Each row was made from one small tree. The marks that hang from a mark follow it in brackets, in the order of their numbers. Every link used is in the known rows. Write each row's tree.
Known rows
Q_868(Q_661(Q_475)): [ 1.69 -2.35  0.69 -0.01  2.33  1.27 -0.62  4.35 -0.20  0.88  0.81 -1.23
  4.21  0.35 -0.08  2.61  2.04  1.63]
Q_847(Q_661): [-0.75 -0.82 -2.92 -2.30  0.94  0.64  4.30 -3.90  1.24 -0.71  0.20 -2.66
 -0.10 -2.09 -3.22  0.81 -1.98  2.26]
Q_847(Q_661(Q_475(Q_363)) Q_693): [ 0.26  1.08 -3.17 -2.70 -1.31 -2.26  4.19 -5.46  2.42  0.39 -1.83 -3.81
  2.18 -3.56 -0.16  3.00 -1.35 -1.33]
Q_868(Q_693(Q_847)): [ 2.61  0.45 -0.59 -0.60 -0.97 -2.90  1.60  0.38  0.45 -1.23  1.13 -2.67
 -1.74 -0.30  0.24 -1.52  0.55  0.18]
Q_636(Q_661(Q_868)): [-4.54 -2.01 -0.06  0.06  0.81  2.74  3.49  2.03  1.04  0.78  1.83  2.95
  0.66  0.93 -2.09  1.77 -0.45  3.32]
Q_636(Q_661): [-4.39 -1.57 -2.76 -0.12  0.04  1.60  4.40  0.55  0.99  1.02  2.12 -1.27
  1.68 -1.25 -2.72 -0.10 -2.76  3.63]
Q_475(Q_363): [ 0.70 -3.42 -2.58 -2.23 -1.21 -1.07  8.63  0.00  2.72  1.65 -3.67 -1.71
  0.49  0.06 -0.44  1.91  0.00  0.47]
Q_693(Q_868(Q_661)): [ 0.84 -1.56  3.25  1.67  2.10  2.24  1.01  2.63  3.35  0.09  1.51  0.06
  0.86  2.86 -1.93  1.98  3.87  2.11]
Q_847(Q_661(Q_475 Q_636)): [-0.10 -0.35 -2.42 -0.55 -0.14  1.54 -1.18 -1.38 -2.15  0.50 -0.88 -1.27
  2.71 -2.22  0.65 -2.19 -2.84 -0.19]
Q_693(Q_847 Q_868(Q_661(Q_636))): [ 1.21  0.61  4.35  3.50 -1.94 -0.95 -1.42  1.22  0.33  0.32 -0.36  0.14
 -1.93  2.58  0.01 -3.65  3.06 -0.61]
Q_868(Q_661 Q_693(Q_847)): [ 4.08  0.41  3.22  0.30  0.26 -2.95  0.80  1.46  0.09 -0.19  3.56 -3.84
  0.35  0.32  0.33 -1.36  4.39  0.91]
Q_693(Q_847(Q_661(Q_475 Q_636)) Q_868): [-1.56  2.11  0.06  2.87 -3.83  0.98 -4.46 -1.58 -0.02 -0.54 -1.57  0.11
 -1.80 -1.15  0.83 -2.57 -1.30 -2.30]
Q_661(Q_868): [ 0.05 -2.76 -0.31 -1.59  2.18  1.24  3.17  2.10  1.12 -0.41 -1.37  3.31
 -1.10  2.37 -1.76  2.93  0.36  1.48]
Q_661(Q_475 Q_868): [-0.12 -2.59 -0.69 -0.56  1.98  2.38 -0.74  4.89  0.04 -0.23 -1.87  4.16
  1.27  1.96  0.30  4.25  0.29  0.55]
Q_868(Q_661): [ 1.93 -2.19  0.83 -0.97  2.63  0.30  3.23  1.49  0.70  0.67  1.25 -2.04
  1.99  0.99 -2.06  1.04  2.13  2.93]
Q_847(Q_693): [ 0.82  0.83 -3.28 -2.34  1.96 -2.44  3.78 -3.40  1.63 -1.44 -0.47 -1.65
 -0.41 -0.32 -3.00  0.65 -2.96  1.11]
Q_693(Q_847 Q_868): [-1.36  0.17 -0.46  1.58 -2.61 -0.62  0.92  0.49  3.13 -1.32 -2.06  0.55
 -4.53  1.32 -2.03  0.80 -0.42  0.00]
Q_847(Q_693(Q_868)): [-0.15  1.73 -1.04  0.26  1.50 -0.41  1.44 -2.46  4.30 -1.84 -0.17  0.39
 -1.54  1.51 -2.80  1.41 -1.14  0.43]
Q_661(Q_636 Q_847 Q_868): [ 0.63 -1.09  0.53 -0.57 -0.31 -0.35 -0.74  0.04 -3.72  0.47 -3.00  2.61
 -4.86  1.74  1.14 -3.04 -0.93 -1.25]
Q_847(Q_661(Q_868)): [-0.90 -1.34 -0.44 -2.08  1.68  1.70  3.53 -2.23  1.28 -0.75  0.11  1.56
 -0.94 -0.23 -2.78  2.86  0.28  1.90]
Q_693(Q_847 Q_868(Q_661(Q_475 Q_636))): [ 1.04  0.76  4.04  4.21 -2.28  0.27 -5.54  3.99 -0.88  0.67 -0.78  0.89
  0.29  1.99  2.32 -2.19  2.88 -1.64]
Q_847(Q_661 Q_693): [-0.21  2.28 -3.50 -3.06  1.56 -1.94  3.76 -7.79  1.73 -1.69  1.18 -3.56
 -0.47 -2.93 -4.07  0.48 -3.14  1.33]

Which tree is each row?
[ 0.32  2.40  0.11 -1.74  1.57 -1.13  1.43 -6.52 -0.76 -1.10  0.18  1.32
 -0.89 -0.42 -1.77 -2.14 -1.23 -0.39] | Q_847(Q_661(Q_636 Q_868) Q_693)
[-4.66 -2.08 -0.52  0.95  0.47  3.79 -0.72  5.10  0.03  1.11  1.55  3.63
  2.97  0.43 -0.02  3.17 -0.51  2.15] | Q_636(Q_661(Q_475 Q_868))
[ 0.26  2.40 -0.22 -0.72  1.34 -0.02 -2.70 -3.54 -1.71 -0.81 -0.15  2.07
  1.34 -0.85  0.41 -0.73 -1.51 -1.61] | Q_847(Q_661(Q_475 Q_636 Q_868) Q_693)
[ 3.22 -0.09  2.26  0.78  0.39  0.26 -6.35  3.91 -4.77  0.34  0.02  2.17
 -0.75  1.58  5.58 -3.20  1.39 -3.17] | Q_661(Q_475 Q_636 Q_847 Q_868(Q_693))
[ 2.40 -1.73  1.32  0.79  1.69  1.18 -2.19  4.03 -2.68  1.57  0.11 -0.40
  4.82  0.75  1.80 -1.91  1.34  0.36] | Q_868(Q_661(Q_475 Q_636))
[-0.52  1.96 -1.09 -1.79  2.05  0.19 -1.13 -3.21  0.82 -1.60  0.56  1.34
  0.69 -1.25 -1.32  3.88 -0.95 -0.20] | Q_847(Q_661(Q_475 Q_868) Q_693)
[-2.35  0.87  2.03  2.17 -1.77  0.67 -3.29  5.02 -0.64  0.30  3.70  1.95
  1.27 -0.15  2.34  0.64  1.70  0.20] | Q_636(Q_661(Q_475 Q_868(Q_693(Q_847))))
[-0.59  3.46 -0.56  1.41  0.21  0.83 -4.09 -4.29  0.88 -1.07  0.10 -0.05
  1.27 -1.00 -0.04 -1.74 -2.17 -1.95] | Q_847(Q_661(Q_475 Q_636) Q_693(Q_868))
[ 0.71 -2.09  0.06  0.29  1.27  2.09 -2.30  4.73 -2.37  0.44 -2.39  4.89
  1.93  2.44  2.12 -0.27 -0.27 -0.73] | Q_661(Q_475 Q_636 Q_868)
[-2.22  1.61 -0.46  1.02 -2.88 -0.06  1.09 -4.00  3.17 -1.43 -0.54 -1.26
 -4.55 -1.09 -3.02  0.45 -0.70  0.24] | Q_693(Q_847(Q_661) Q_868)
[ 2.19  2.45 -0.20  0.80 -2.34 -1.78 -3.78 -1.48 -2.74 -0.39  1.51 -3.01
  1.14 -2.80  2.91 -4.80 -0.58 -2.01] | Q_868(Q_693(Q_847(Q_661(Q_475 Q_636))))
[-4.49 -1.71 -2.60  0.07 -4.63  0.04  2.32  1.28 -0.80  3.30 -1.79 -2.92
  0.00 -3.18  2.19  0.67 -2.01 -0.45] | Q_636(Q_661(Q_475(Q_363) Q_847))
[ 0.31 -3.60 -0.22 -1.16 -0.67  1.03  3.61  4.60  1.98  1.43 -4.09  3.20
  1.65  1.95  2.34  5.24  2.10 -1.03] | Q_661(Q_475(Q_363) Q_868)
[-1.55  0.51 -0.11 -1.30 -1.55 -0.93  2.46 -3.27  0.62 -1.34 -0.81  0.77
 -4.79 -0.91 -2.65  1.66 -0.11  0.55] | Q_693(Q_847(Q_661(Q_868)))
[ 5.17  0.17  3.81  0.37  1.05 -1.94 -2.17  0.52 -4.14  1.16  3.05 -3.96
  0.03  0.59  3.20 -6.26  3.23 -0.67] | Q_868(Q_661(Q_636 Q_847) Q_693)
[-0.32 -0.63  0.06 -0.12  0.79  2.59 -2.28  0.14 -1.98  0.33 -1.06  3.13
  1.71 -0.02  1.20 -0.35 -0.50 -0.68] | Q_847(Q_661(Q_475 Q_636 Q_868))
[ 2.58 -0.77  2.14  0.17 -3.03 -2.07  0.94  4.49  1.28  0.55 -2.03  1.28
 -0.01  1.45  4.68  2.67  4.47 -3.05] | Q_661(Q_475(Q_363) Q_868(Q_693(Q_847)))
[ 2.20  2.07  3.51  2.87  1.74  0.28 -5.00  1.18  0.31 -0.01  1.07  0.69
  3.34  2.05  1.34 -1.49  2.07 -1.47] | Q_847(Q_693(Q_868(Q_661(Q_475 Q_636))))
[ 2.06  1.70  0.44 -1.69  1.57 -3.81  0.53 -3.94 -1.34 -0.26  1.06 -4.27
 -2.88 -0.97 -1.72 -0.77  0.18  0.54] | Q_868(Q_661(Q_847(Q_693)))
[-5.29  3.34 -0.96  2.51 -1.96  0.64 -4.99 -1.14  0.75  0.12  1.89 -0.65
 -1.90 -1.76  0.07  0.32 -3.11 -0.73] | Q_636(Q_661(Q_475 Q_847(Q_693(Q_868))))
[-2.10  0.07  1.68  1.27 -0.23  1.87 -4.68  4.31 -2.54  1.05  4.22  1.14
  0.35 -0.64  3.41  0.28  1.05 -0.02] | Q_636(Q_661(Q_475 Q_847 Q_868(Q_693)))
[ 1.23  2.42 -2.44 -1.41 -0.58 -4.07 -0.12 -5.50 -3.23 -0.43 -2.00 -2.51
 -4.21 -0.96 -0.14 -5.21 -4.45 -1.78] | Q_661(Q_636 Q_847(Q_693))
